Known rows, with every step that occurs:
M-Q: [ 0.91  4.01  1.72 -0.70  1.73 -1.08  0.96  0.83  1.76 -1.81  0.87  2.00
  0.30 -2.47 -1.03 -1.15  1.80 -0.35 -1.44  2.01 -1.77 -1.81  3.20 -1.01
  0.11  0.93  1.84 -1.13]
C-V: [ 1.26  3.38  2.92  0.14  1.37 -3.22 -1.26  0.28  0.41 -1.23  0.16  1.42
  0.20  0.69 -0.81 -0.86 -1.84 -0.25 -1.28  0.58 -2.37 -1.27  4.00  1.72
 -0.05  1.56  4.12 -0.34]
Z-T-V-C: [ 1.67  3.17  2.35 -0.48  2.40 -1.97 -0.16  0.44  1.76 -1.84 -0.16  1.74
  0.81 -2.07 -1.62  1.34 -1.12 -0.85 -1.97  1.16 -1.57 -0.52  3.25  0.78
  1.38 -0.62  6.04 -2.02]
Y-M-Q-E-N-U-W: [ 0.86  3.05  1.82  0.77  0.63 -2.86  1.12  1.39  1.67 -0.53  1.92  3.39
  0.87 -2.52 -1.10  2.08  0.90  1.48 -1.05  2.96 -0.18 -1.28  2.43 -1.62
 -0.26  2.02  1.30 -0.85]
T-Z-Q-E-N: [ 0.29  2.95  5.47  0.04  1.16  0.55  0.44 -0.66  1.49 -1.71  0.49  0.52
  0.68  1.70 -0.87  2.17  0.62  1.40 -1.76  1.95 -1.55 -1.25  3.76 -0.02
  1.54 -0.07  2.36 -1.36]
U-W-E: [ 1.43  4.18  1.97  0.19 -0.59 -1.38  0.82  1.57  1.99 -1.15  1.75  1.05
  3.10  0.06 -0.74  2.58 -1.24  0.14 -1.93  1.26 -0.71 -3.65  2.25  0.21
 -1.00  1.08  1.06 -1.90]
Q-U-N: [ 0.20  2.50  2.27  0.38 -1.34 -0.36 -0.11  3.89 -0.02 -0.41  1.00  2.37
  2.27 -0.81  0.33  1.36 -1.88 -0.95 -1.40  1.47  0.24 -1.85  2.45  0.95
  0.18  0.32  1.68  2.32]
E-N: [ 0.12  2.50  2.95  0.25  0.55 -2.20 -0.10  2.30  0.07 -1.59  0.94  1.86
  0.61  0.48 -1.07  2.22 -0.27  0.57 -2.21  1.57 -0.97 -0.49  3.34  0.32
  1.18  1.09 -0.51 -1.87]
T-Z-Q: [ 0.83  3.68  5.20 -0.64  1.29  0.06  0.56 -0.71  1.68 -2.34  0.07  0.47
  0.80  1.09 -1.43  1.28  0.58 -0.07 -1.34  1.62 -1.94 -1.81  3.75 -0.38
  1.04 -0.07  3.69 -2.20]
E-N-U-Q: [-1.01  3.37  2.53  0.49 -0.17 -1.64 -0.06  1.88 -0.51 -0.60  1.08  3.28
  1.06 -0.40 -2.84  3.19  0.77  0.34 -1.60  2.16 -0.11 -0.92  2.69  0.24
  0.42  1.98 -1.64 -0.85]
T-V: [ 1.95  3.41  2.18 -0.67  2.17 -1.54  0.09  0.70  0.93 -2.32  0.17  1.67
  0.78  0.94 -1.69  1.54  1.00 -1.07 -1.76  1.53 -2.00 -0.79  3.19  0.43
  1.44  0.06  2.20 -1.64]
M-Q-E-N-U: [-0.04  3.16  1.83  0.49  1.55 -0.12  0.76  0.75  1.25 -0.41  1.48  2.66
  0.30 -2.03 -1.05  0.13  2.19  1.78 -1.75  2.60 -0.91 -0.91  2.86 -0.30
  0.54  1.41 -0.34  0.41]
N-E-Q-U-W: [ 0.52  3.47  1.01  2.83  0.99 -0.73 -0.05  1.71  0.21  0.41  0.63  1.71
  1.92 -0.90 -2.36  2.47  0.77  0.70 -0.89  2.10 -0.54 -2.33  2.29  0.76
  0.22  1.92  0.15  1.22]
Q-U-W-E-N: [ 0.60  2.83  1.59  0.50 -1.49 -0.79 -0.16  3.70  0.15  0.33  1.64  1.81
  3.29  0.21  0.00  3.28 -1.67 -0.53 -2.12  1.73 -0.40 -2.31  1.75  1.51
 -0.22  0.53 -0.73  0.61]
Y-M-Q-E: [ 1.36  3.15  1.52  0.81  1.09 -2.70  1.16  1.24  2.30 -0.90  1.69  2.66
  0.19 -2.25 -0.41  0.99  0.59  1.48 -1.22  2.60 -1.00 -0.81  3.02 -1.52
  0.18  1.26  3.16 -0.45]
N-U-W-E-Q-M: [ 0.41  4.25  1.31  0.72 -0.62 -0.56  0.15  1.27  0.81  0.46  1.73  2.85
  3.33 -1.01 -2.71  2.73 -0.21 -0.08 -0.87  1.78 -0.03 -2.40  1.82  1.01
 -1.59  2.43  0.20  0.13]
M-Q-E-N: [ 0.11  2.95  2.16  0.30  1.58 -0.37  0.81  0.96  1.48 -0.93  1.46  2.03
  0.07 -1.66 -0.25  0.18  1.85  1.72 -2.04  2.49 -1.25 -1.05  3.13 -0.53
  0.84  0.98 -0.07  0.04]
M-Q-E-N-U-W: [-0.05  3.20  2.10  0.33  1.25 -0.28  0.86  0.92  1.09 -0.63  1.68  2.55
  0.82 -2.17 -0.91  0.75  2.01  1.61 -1.72  2.69 -0.47 -1.79  2.51 -0.63
  0.17  1.55 -0.90  0.20]
Z-Q-E: [-0.98  3.72  4.35  1.05  1.20  0.20  0.54  0.90  1.34  0.12  1.08  0.02
  1.11  0.28 -1.02  1.27 -1.11  2.39 -1.21  2.45 -1.06 -0.28  3.06  1.21
  0.90 -0.18  3.92  0.27]
Y-M: [ 1.81  3.15  1.84  0.79  0.54 -3.71  0.63  1.96  1.59 -1.40  1.27  2.38
  0.67 -1.02 -0.87  1.84 -1.03  0.50 -1.18  1.77 -0.82 -0.76  3.13 -0.91
  0.19  1.06  4.02 -1.26]
W-E-Q-U-N: [ 0.20  4.22  1.30  0.47 -1.13 -0.50  0.07  1.88  2.18  0.81  1.55  1.53
  2.90  0.58 -1.71  2.95 -0.38  0.41 -1.53  1.59 -2.42 -1.01  3.07  1.93
 -0.24  1.40  1.60 -1.04]
V-C: [ 2.40  2.85  3.56  0.17  1.44 -1.59  0.09  2.09  1.10 -2.03  0.03  0.34
  1.83 -1.92 -0.08  0.87 -2.29 -1.00 -2.76  0.41 -0.98 -2.17  2.46 -0.12
  1.14 -0.04  4.70 -1.88]
W-U-N: [-0.07  4.67  3.30 -0.98 -1.15 -0.89  0.16  2.07  1.82 -0.36  0.06  2.10
  3.82 -0.31 -1.49  1.63 -1.85  0.91 -0.95  1.03 -0.01 -1.88  2.75  0.70
 -0.81  1.70  2.42 -1.06]
W-E-Q-M: [ 0.49  4.19  1.30  0.55 -0.68 -0.73  0.05  1.27  2.66  0.22  1.65  1.04
  2.25  0.94 -1.11  2.75 -0.70  0.39 -1.71  1.43 -2.84 -0.46  3.42  1.73
 -0.38  1.49  1.70 -1.08]
E-Q-M: [-0.19  3.08  2.73 -0.01  0.09 -1.44 -0.44  2.30  0.20 -1.15  1.19  1.09
  1.45 -0.19 -0.55  3.14 -0.68 -0.62 -1.37  1.72 -1.75 -0.62  3.46  0.63
  0.16  1.09  1.15  0.49]

Rows:
[-0.30  4.07  1.17  0.98 -1.34 -0.69  0.25  1.24  2.22  0.65  1.70  2.59
  1.95  0.87 -1.81  2.83 -0.26  0.63 -1.84  1.77 -1.56 -0.48  2.83  1.57
 -0.43  2.18 -0.63 -1.07] : W-E-N-U-Q-M
[ 0.32  2.58  1.59  1.80 -0.95 -0.05 -0.04  3.36  0.29  0.19  0.76  2.56
  2.07 -1.02 -0.22  1.00 -1.39 -0.46 -1.04  1.66  0.52 -2.08  2.27  1.04
  0.18  0.96  1.35  2.93] : Q-U-N-E
[-0.33  4.86  2.76  0.28 -0.71 -0.74  0.14  1.60  1.89  0.37 -0.15  2.19
  3.85 -0.51 -2.44  2.09 -0.86  1.47 -0.53  1.45 -0.06 -2.06  2.65  0.78
 -0.83  2.58  1.69 -0.80] : W-U-N-E-Q
[ 0.68  3.86  1.20 -0.62  0.13 -0.44  0.78  2.09  1.47 -0.40  1.44  2.17
  2.02 -2.34 -0.33  0.38  1.01 -0.91 -1.58  2.35 -1.32 -2.75  2.11 -0.20
 -0.52  0.89  0.14 -0.06] : M-Q-U-W-E
[ 0.95  3.10  1.27  0.53 -1.30 -0.52 -0.07  3.48  0.42  0.27  1.61  1.61
  3.43 -0.08  0.07  2.78 -1.80 -0.71 -1.99  1.50 -0.42 -2.58  1.74  1.49
 -0.40  0.29  0.37  1.15] : Q-U-W-E
[ 1.08  3.27  1.15  1.05  0.20 -2.76  1.09  1.97  2.07 -0.43  1.21  3.46
  0.76 -2.92 -0.79  0.79  0.57  0.05 -0.51  2.81 -0.48 -1.57  2.55 -1.48
 -0.27  1.90  2.67 -0.14] : Y-M-Q-U-N-E
[ 0.31  3.55  1.48 -0.64 -0.03 -0.76  0.68  2.31  1.18 -0.36  1.44  2.35
  1.93 -2.05 -0.46  0.96  1.15 -0.76 -1.73  2.51 -1.30 -2.47  2.18 -0.16
 -0.30  1.11 -0.94 -0.61] : M-Q-U-W-E-N
[-0.31  3.34  2.70  1.85 -0.52 -0.75  0.58  1.63  1.53 -1.00  0.70  2.25
  1.41 -1.25 -0.93  1.39 -0.58  0.18 -0.41  1.81  0.33 -2.60  3.12 -0.25
 -0.33  2.35  1.71  0.94] : U-N-E-Q-M
[-0.05  2.13  2.50  1.92  0.48 -0.18  0.06  1.73 -0.06  0.14  1.87  2.24
  1.45  0.23 -0.77  2.96 -0.24  2.93 -2.18  1.99  0.61 -0.83  2.42  0.99
  0.77  1.18 -0.96  1.65] : Q-E-N-U-W
[ 0.62  3.44  1.22 -0.54  0.85 -0.48  0.48  2.17  0.91 -0.66  1.02  2.35
  0.98 -2.52 -0.45 -0.61  1.23 -0.97 -1.52  2.23 -1.47 -1.61  2.60 -0.21
  0.22  0.54  0.95  0.73] : M-Q-U
[ 0.54  3.41  0.74  3.02  1.26 -0.56 -0.19  1.54  0.34  0.56  0.46  1.80
  1.40 -0.75 -2.50  1.83  0.99  0.85 -0.88  2.01 -1.01 -1.48  2.63  1.07
  0.60  1.85  0.79  1.43] : N-E-Q-U
[-0.16  2.87  2.32  0.61  0.56 -1.67 -0.21  1.83 -0.37 -0.49  0.95  3.14
  1.11 -0.22 -2.70  2.14  0.54  0.69 -1.58  1.82 -0.27 -0.33  2.77  0.84
  0.62  2.04 -1.04 -1.11] : E-N-U
[ 0.13  1.83  2.63  1.78  0.78 -0.39 -0.01  1.88  0.45 -0.47  1.68  1.44
  0.63  0.87  0.19  2.40 -0.58  3.07 -2.61  1.71 -0.28 -0.13  3.17  1.02
  1.58  0.43 -0.01  1.41] : Q-E-N
[-0.49  4.53  2.78  0.34 -1.21 -0.51  0.03  1.89  1.94  0.43 -0.04  2.19
  3.86 -0.41 -1.63  2.20 -1.49  1.07 -0.48  1.49  0.08 -1.84  2.63  0.85
 -1.00  2.59  1.41  0.10] : W-U-N-E-Q-M
[-1.24  3.00  2.56  0.54 -0.66 -1.44 -0.17  2.20 -0.48 -0.50  1.21  3.25
  1.05 -0.28 -1.91  3.33  0.13 -0.04 -1.58  2.20  0.04 -0.73  2.66  0.33
  0.21  2.04 -1.97  0.05] : E-N-U-Q-M
[-0.65  4.15  1.57  0.77 -0.83 -0.32  0.09  1.52  0.08 -0.24  1.28  3.36
  1.53 -1.46 -2.11  2.12 -0.18 -0.82 -0.86  1.96  0.30 -1.65  2.27  0.21
 -0.88  1.72  0.68  2.42] : N-U-Q-M
[-1.37  3.32  2.93  0.99 -0.64 -0.61  0.41  1.93  0.29 -1.04  1.67  1.61
  0.64  0.17 -0.31  4.01 -0.12  1.50 -2.39  2.21 -0.25 -1.71  3.00 -0.39
  0.88  0.38 -0.40  1.39] : U-Q-E-N
[-0.77  4.94  2.70 -0.25 -1.00 -0.28  0.05  1.83  1.32  0.36  0.62  1.56
  3.36  0.30 -1.40  3.45 -1.08  1.90 -1.73  1.58 -0.39 -1.58  2.53  0.71
 -0.36  1.00  1.09  0.65] : W-U-Q-E
[-0.07  4.42  1.13  0.90 -0.82 -0.86  0.32  0.99  2.20  0.63  1.57  2.60
  2.00  0.81 -2.67  2.74  0.33  1.03 -1.86  1.75 -1.73 -0.69  2.87  1.48
 -0.22  2.11 -0.28 -1.90] : W-E-N-U-Q
[ 0.61  4.58  1.30  0.65 -0.14 -0.74  0.31  0.96  0.76  0.38  1.60  2.84
  3.32 -1.12 -3.56  2.60  0.44  0.30 -0.89  1.74 -0.19 -2.54  1.84  0.93
 -1.39  2.46  0.45 -0.76] : N-U-W-E-Q
[ 0.87  3.77  2.38  0.13 -0.78 -1.75  0.67  1.86  1.62 -1.10  1.79  1.31
  2.94  0.46 -0.79  3.37 -1.03  0.36 -2.13  1.51 -0.67 -3.27  2.29  0.27
 -0.65  1.45 -0.52 -2.72] : U-W-E-N
[-0.12  3.07  2.18  0.01  0.23 -1.20 -0.71  3.05 -0.74 -0.13  1.03  1.38
  2.15 -0.37 -1.68  3.41  0.09 -0.39 -1.49  1.86 -1.78 -0.74  2.97  1.27
  0.66  0.60  0.93  0.44] : E-Q-U
[-0.10  3.66  2.63  1.78 -0.03 -0.88  0.71  1.38  1.46 -1.05  0.57  2.24
  1.45 -1.34 -1.78  1.25  0.05  0.59 -0.42  1.76  0.19 -2.78  3.16 -0.36
 -0.12  2.32  2.02  0.04] : U-N-E-Q
[ 0.86  2.60  1.94  0.31 -0.83 -0.84 -0.20  3.97 -0.76 -0.49  1.37  1.69
  2.93 -0.67  0.27  2.53 -1.82 -1.10 -1.88  1.54  0.18 -2.75  1.73  0.87
 -0.09  0.00  0.32  1.77] : Q-U-W
[-0.58  4.13  1.52  1.40 -0.06  0.17  0.26  1.04  0.07  0.29  1.50  3.17
  1.52 -1.29 -2.75  2.27  0.67  1.01 -1.15  2.01  0.45 -1.61  2.24  0.45
 -0.33  1.49  0.87  2.42] : N-U-Q-E
[-1.46  3.75  4.02  1.04 -0.22  0.04  0.38  2.19  0.85  0.67  0.50  1.07
  2.00 -0.65 -1.42  1.04 -1.42  0.23 -0.35  2.70 -0.42 -1.28  2.46  1.24
  0.26  0.53  3.25  0.59] : Z-Q-U-N-E
[-0.40  4.58  1.48  0.68 -0.11 -0.59  0.28  1.15 -0.01 -0.29  1.11  3.32
  1.56 -1.55 -3.35  1.88  0.74 -0.26 -0.88  1.88  0.17 -1.92  2.29  0.05
 -0.58  1.70  1.15  1.13] : N-U-Q
[ 0.62  3.49  1.67 -0.78  0.46 -0.70  0.64  2.34  0.69 -0.95  1.24  2.21
  1.74 -2.74 -0.21  0.29  0.99 -1.17 -1.53  2.35 -0.90 -2.86  2.11 -0.64
 -0.30  0.67  0.09  0.35] : M-Q-U-W
